In the rows, 128 means zero.
Known rows, with every step that occurs:
tuken -> rada -> zabod: [106 141 178  97 134 139 147 135 116 131 138 148 124 113 126  76 108 142
 125 135 128 120  96 142 124 106 127 137 144 161 122 123 124 132  86 109]
zavi -> zabod -> lafa: [134 100 159 184 131 134 124 133 107 138 105 127 140 115 135 159 139  92
 152 121 119 104 127 136 122 116 113 132 137 195  97 132 122 115 114 165]
robi -> zabod: [127 116 145 133 133 143 108 150 118 123 124 118 122 129 122 102 133 144
 156 120 126 135 100 151 130 132 125 128 126  98 104 117 126 125 113 106]
tuken -> robi -> zabod -> zuluz: [123 121 174 118 148 138 117 148  90 138 128 131 125 128 109 128 122 132
 138 137 110 115  86 173 144 157 124 138 107 117  65  96 133 114 119  87]
gito -> merumu: [120 137 148 142 138 134 142 121 112 122 123 132 132 145 136 146 120 162
  98 141 131 137 121 126 121 119 137 122 126 151 163 133 125 129 121 117]
merumu -> zuluz -> zabod: [110 128 116 117 133 109 134 138 157 150 146 124 118 124 127  64 144 127
 107 142 116  89 123 150 125 140 140 140 131 113  85 119 120 143 134 175]
gito -> merumu -> zuluz -> zabod: [101 136 131 128 142 119 147 127 136 147 140 126 120 144 136  84 135 160
  80 158 121  95 117 151 115 132 143 130 127 135 112 122 117 144 125 164]
gito -> merumu -> zuluz -> zabod -> rada -> tuken: [ 88 163 127 129 128 134 136 143 150 162 153 166 144 134 133  99 133 172
  81 135 100  80 102 156 137 149 143 152 134 120 128 125 115 139 132 151]
zabod -> rada -> tuken -> robi: [112 155 137 114 122 142 138 132 114 146 130 179 154 121 127 163 120 152
 116 118  96 109 112 133 145 174 125 141 128  89  83 118 129 112 133 133]
rada -> tuken: [126 147 119 152 117 135 132 107 136 142 143 160 141 131 123 129 126 140
 128 111 112 127 128 109 122 126 125 150 133 129 115 133 120 124 133 111]
tuken -> rada -> zabod -> zuluz -> merumu: [ 84 146 187 116 133 123 141 118 124 137 164 131 129 116  85  77  93 122
 121 165 120 109  84 177 151 110 134 137 116 252 139 125 126 133  91  76]
ziral -> lafa: [125 115 131 136 129 121 144 140 135 143 129 121 131 144 138 139 130  92
 135 142 128 116 117 127 128 104 131 115 121 152 118 127 107 127 128 104]
robi -> zabod -> rada: [113 118 140 121 128 152  93 183 130 117 116 128 133 116 116 116 133 142
 155 116 124 118  91 176 154 152 125 124 126  80 131 118 135 124 120 121]
beluge -> zavi -> zabod: [124 105 116 184 120 132 132 112 117 129 137 158 139 129 107 133 127 111
 168 101 109 109  91 137 108 105 113 139 148 151  88 125 126 143 108 142]
tuken -> rada -> zabod -> lafa -> ziral: [114 125 180 138 145 155 143 150 105 118 126 147 122 105 115  73 110 142
 134 112 123 100 120 114 123 138 122 126 146 176 104 125 125 113 104  96]
zabod -> lafa: [135 126 147 148 137 122 128 152 126 132 112 120 134 119 129 151 136 112
 132 125 118 112 142 111 121 120 121 117 130 163 117 129 125 111 127 135]
ziral -> lafa -> zabod -> robi: [125 110 134 127 133 109 125 172 112 154  99 102 123 160 122 151 120 116
 106 138 137 117 122 142  96 106 112 113 138 171  91 117 114 138 130 100]
rada -> zabod -> zuluz -> merumu: [100 134 177 110 137 124 138 101 119 133 146 131 124 127  99  65 107 127
 145 162 124 118 111 173 163 120 133 146 117 203 134 116 128 134 123  94]
beluge -> zavi -> zabod -> zuluz -> merumu -> gito: [103  94 103 206 115 117 114 110 125 122 165 131 131 143  68 133 101  94
 155 143 100  94  81 157 144 156 127 136 109 205 100 131 127 148 101  64]
zabod -> zuluz: [125 129 135 132 138 135 118 135 127 136 141 126 131 126 102 138 123 104
 130 136 119 110 128 152 141 131 129 147 116 178 148 123 130 124 135 115]
tuken -> rada -> zabod -> zuluz: [101 142 181  98 139 144 135 146 113 133 149 138 130 113 103  84 102 122
 126 145 117 109  97 167 136 104 128 155 129 211 142 120 126 128  96  86]
rada -> tuken -> robi -> zabod: [122 146 158 141 130 145 133 120  96 146 131 174 135 131 131 114 124 170
 137 113 102 128  90 128 127 156 117 142 125  80  28 105 123 114 113  94]
zavi -> zabod: [127  99 140 157 119 136 125 108 107 131 124 130 133 130 135 146 131 105
 151 122 126 111 109 152 129 118 118 147 137 166 100 126 127 131 117 159]
ziral -> lafa -> zabod -> rada: [113 104 139 108 136 122 127 180 139 142 119 133 123 138 125 137 123  86
 109 136 139  84 115 171 137 108 130 106 132 149 158 124 115 126 138  88]
gito -> merumu -> ranip: [117 151 147 177 140 134 145 126 110 126 120 114 143 153 126  91 129 158
  86 151 122 131 105 122 114 119 130 125 125 121 152 121 121 123  94  97]
gito -> merumu -> zuluz: [101 137 178 129 141 143 142 136 123 135 121 133 134 151 140 103 126 172
  97 153 121 112 110 126 115 132 140 118 119 126 130 119 119 140 123 120]
lafa -> zabod -> zuluz: [127 111 149 128 148 123 118 142 118 137 136 122 112 131  88 125 115  98
 113 132 130  97 140 175 130 111 124 136 128 179 160 118 130 129 142  85]
zavi -> zabod -> zuluz -> merumu: [106 108 149 177 120 125 120  96 108 137 152 115 140 128  95 138 119  91
 143 153 121 104  94 189 156 127 124 148 110 246 113 124 127 134 125 130]
zavi -> zabod -> zuluz: [125  99 135 159 127 143 113 116 103 134 137 123 136 129 114 152 129  80
 148 137 116 102 104 180 142 121 122 166 121 200 122 121 127 128 125 134]
robi -> zabod -> lafa: [133 121 167 157 144 139 107 170 117 123 106 109 126 116 125 114 140 128
 156 114 122 120 118 127 122 131 117 114 127 135  96 121 122 110 113 113]
tuken -> robi -> zabod: [123 120 166 120 143 136 131 139  93 130 116 138 121 128 133 125 129 156
 141 129 121 129  98 150 129 162 122 120 122  74  40 103 131 119 108 118]
ziral -> lafa -> zabod -> zavi: [120 114 152 100 137 132 131 166 120 163 130 126 101 149 127 127 115  92
 122 119 130 120 119 161 121  92 115 111 132 167 159 110 118 127 143  78]
zuluz -> merumu: [110 134 136 143 120 110 135 104 133 127 146 120 129 133 115 112 119 136
 124 147 130 135 115 139 142 130 132 112 113 168 120 128 126 134 123 114]
zabod -> rada -> tuken: [114 153 119 124 110 149 114 141 144 145 136 158 148 118 117 145 126 143
 128 110 110 108 116 129 147 145 127 149 135 116 148 128 127 120 136 129]
robi -> zabod -> zuluz -> merumu: [104 124 147 156 133 131 104 129 120 127 149 106 127 129  84  90 120 121
 145 145 121 125  88 183 156 144 129 126  99 178 118 112 128 127 121  78]

Rows:
[139 115 128 178 140 144 125 144 118 113 118 124 129 115 118 122 130 130
 139  97 122 113 153 100 126 149 124 118 127 132 110 129 128 108 142 108]
zabod -> lafa -> ziral
[123 120 149  92 138 133 113 152 116 153 131 128 101 132 115 108 115 130
 122 106 127 128 132 158 119 123 114 121 142 146 169 113 143 128 138 103]
lafa -> zabod -> zavi
[112 123 131 172 156 130 145 140 123 133 139 121 122 129 129  81 139 164
  90 131 114  78 137 121 118 159 142 121 130 147  99 123 119 123 142 137]
gito -> merumu -> zuluz -> zabod -> lafa -> ziral
[117 149 163 107 126 162 122 139  96 164 134 171 123 129 129 106 119 172
 151  91  95 142  88 147 134 176 110 149 125  86  65  98 133 111 118  93]
rada -> tuken -> robi -> zabod -> zavi
[138  86 140 203 131 154 123 119  96 115 117 129 133 117 129 140 135 107
 161  97 119  97 129 127 126 146 115 132 137 164  87 126 128 108 132 140]
zavi -> zabod -> lafa -> ziral
[133 134 118 149 141  98 130 140 141 149 136 112 122 104 123 133 145 101
 118 126 125  94 146 132 124 128 125 130 138 175 106 134 122 118 123 175]
zuluz -> zabod -> lafa
[105 106 159 146 139 101 138 131 130 149 155 111 115 153  91 118 108  72
 103 165 134  95 116 180 139  86 129 105 103 250 139 121 110 132 140  46]
ziral -> lafa -> zabod -> zuluz -> merumu
[113 143 157 108 136 130 140 142 111 150 127 191 133 123 119 157 113 147
  98 114 110  90 128 155 131 154 115 132 136 112  97 110 128 115 141 111]
lafa -> zabod -> rada -> tuken -> robi
[ 88 143 132 110 138 122 132 160 145 147 137 130 133 131 132 100 135 154
  79 154 119  76 104 174 141 156 145 131 127 115 141 126 123 141 129 175]
gito -> merumu -> zuluz -> zabod -> rada
[105 147 132 169 122 108 139 114 136 127 143 105 143 136 106  68 130 126
 116 155 123 132  99 131 137 133 129 113 113 139 106 119 124 127 101  98]
zuluz -> merumu -> ranip
[113 124 159  99 138 146 114 177 102 129 114 145 134 117 132 132 131 154
 141 124 118 112  85 175 153 182 122 118 121  55  74 104 138 115 117 132]
tuken -> robi -> zabod -> rada
[131 114 160 127 149 153 141 133 102 117 106 144 115 114 124  61 125 142
 159 106 123 103 144 110 134 138 117 137 146 122 105 112 126 113 131 103]
rada -> zabod -> lafa -> ziral
[133 104 144 179 142 162 104 159 107 109 115 117 121 114 113  89 135 146
 164  90 122 114 120 124 130 162 118 116 127 110  83 115 128 105 130  89]
robi -> zabod -> lafa -> ziral
[121 113 117 156 145 127 132 153 142 139 141 118 120 111 120  73 147 130
 118 118 112  69 145 124 127 169 137 128 130 134  63 123 122 123 151 153]
merumu -> zuluz -> zabod -> lafa -> ziral
[120 124 145 102 125 159  94 164 114 140 125 119 110 127 116  85 128 143
 165 101 120 147  93 166 141 150 117 133 130 107 138 110 139 122 118  97]
robi -> zabod -> zavi
[124 117 147 134 139 145  95 151 114 128 135 112 124 123  99 102 128 122
 153 129 118 118  96 178 145 136 124 148 113 146 119 112 129 122 121  85]
robi -> zabod -> zuluz
[114 126 139 133 143 103 131 163 151 156 133 118 122 112 130  97 150 115
 108 138 112  71 140 133 120 140 136 127 130 153  72 123 115 125 129 176]
merumu -> zuluz -> zabod -> lafa
[111 128 150 140 113 152 135 116  96 153 127 190 155 120 137 176 126 131
 137 115  99 100  92 159 146 161 116 158 137 124  59 120 128 116 122 161]
zavi -> zabod -> rada -> tuken -> robi
[132 128 155 182 141 162 129 133  84 125 122 169 135 117 118 111 128 168
 144  84  99 108 119 104 124 179 114 130 126  88  13 109 124  93 132  73]
rada -> tuken -> robi -> zabod -> lafa -> ziral
[111 123 118 167 104 158 113 119 122 139 131 166 156 121 128 158 130 114
 147 106 103 105  94 154 146 140 118 164 140 145 115 129 125 122 126 156]
zavi -> zabod -> rada -> tuken
[ 98 131 113  89 131 120 117 174 164 149 142 128 128 114 126  85 144 125
 109 136 111  68 112 174 150 167 141 139 130 107 115 123 127 140 138 188]
merumu -> zuluz -> zabod -> rada
[132 109 162 157 154 154 128 151  79 116 110 135 123 119 123 100 132 156
 150  98 115 112 116 123 128 187 121 111 122  88  34 104 133  97 126  92]
tuken -> robi -> zabod -> lafa -> ziral
[109 133 155 111 134 121 154 154 116 165 130 186 138 140 133 165 114 113
  96 126 113  81 115 150 132 118 120 118 128 127  78 113 110 116 138  84]
ziral -> lafa -> zabod -> rada -> tuken -> robi
[137 118  94 176 143 119 128 131 128 127 144 120 113 105 115 109 140 116
 122 103 122  92 153 121 129 153 128 132 137 152  87 129 127 110 147 152]
zuluz -> zabod -> lafa -> ziral
[125 107 125 150 113 139 105 134  93 137  98 105 145 138 129 160 132 133
 144 126 123 129  99 151 113 138 106 155 141 164  72 123 131 137 111 183]
zavi -> zabod -> robi
[103 146 167 102 127 138 127 163 103 140 105 120 140 122 117 102 107 168
 126 139 121 135  87 142 106 130 117 143 149 175  91 122 129 141  87 131]
tuken -> rada -> zabod -> robi
[104 137 123  78 129 126 117 160 147 171 152 122 106 125 125  66 140 134
 119 125 111 101 118 165 136 160 134 143 133 123 114 113 134 139 138 165]
merumu -> zuluz -> zabod -> zavi
[114 105 136 138 114 147 110 142 119 126 121 138 147 116 132 156 131 102
 150 120 123  99  92 181 149 141 120 144 136 138 132 132 133 126 120 166]
zavi -> zabod -> rada
[121 138  99  98 127 120 117 138 133 164 157 119 103 119 128 102 134 121
 125 114 127 120 126 171 135 150 125 146 136 147 142 120 135 129 133 161]
zuluz -> zabod -> zavi
[120 139 165 144 137 152 121 130  96 151 144 167 138 126 104 125 118 150
 137 122  90 114  94 159 140 155 121 157 112 116  53  97 125 109 126  84]
rada -> tuken -> robi -> zabod -> zuluz
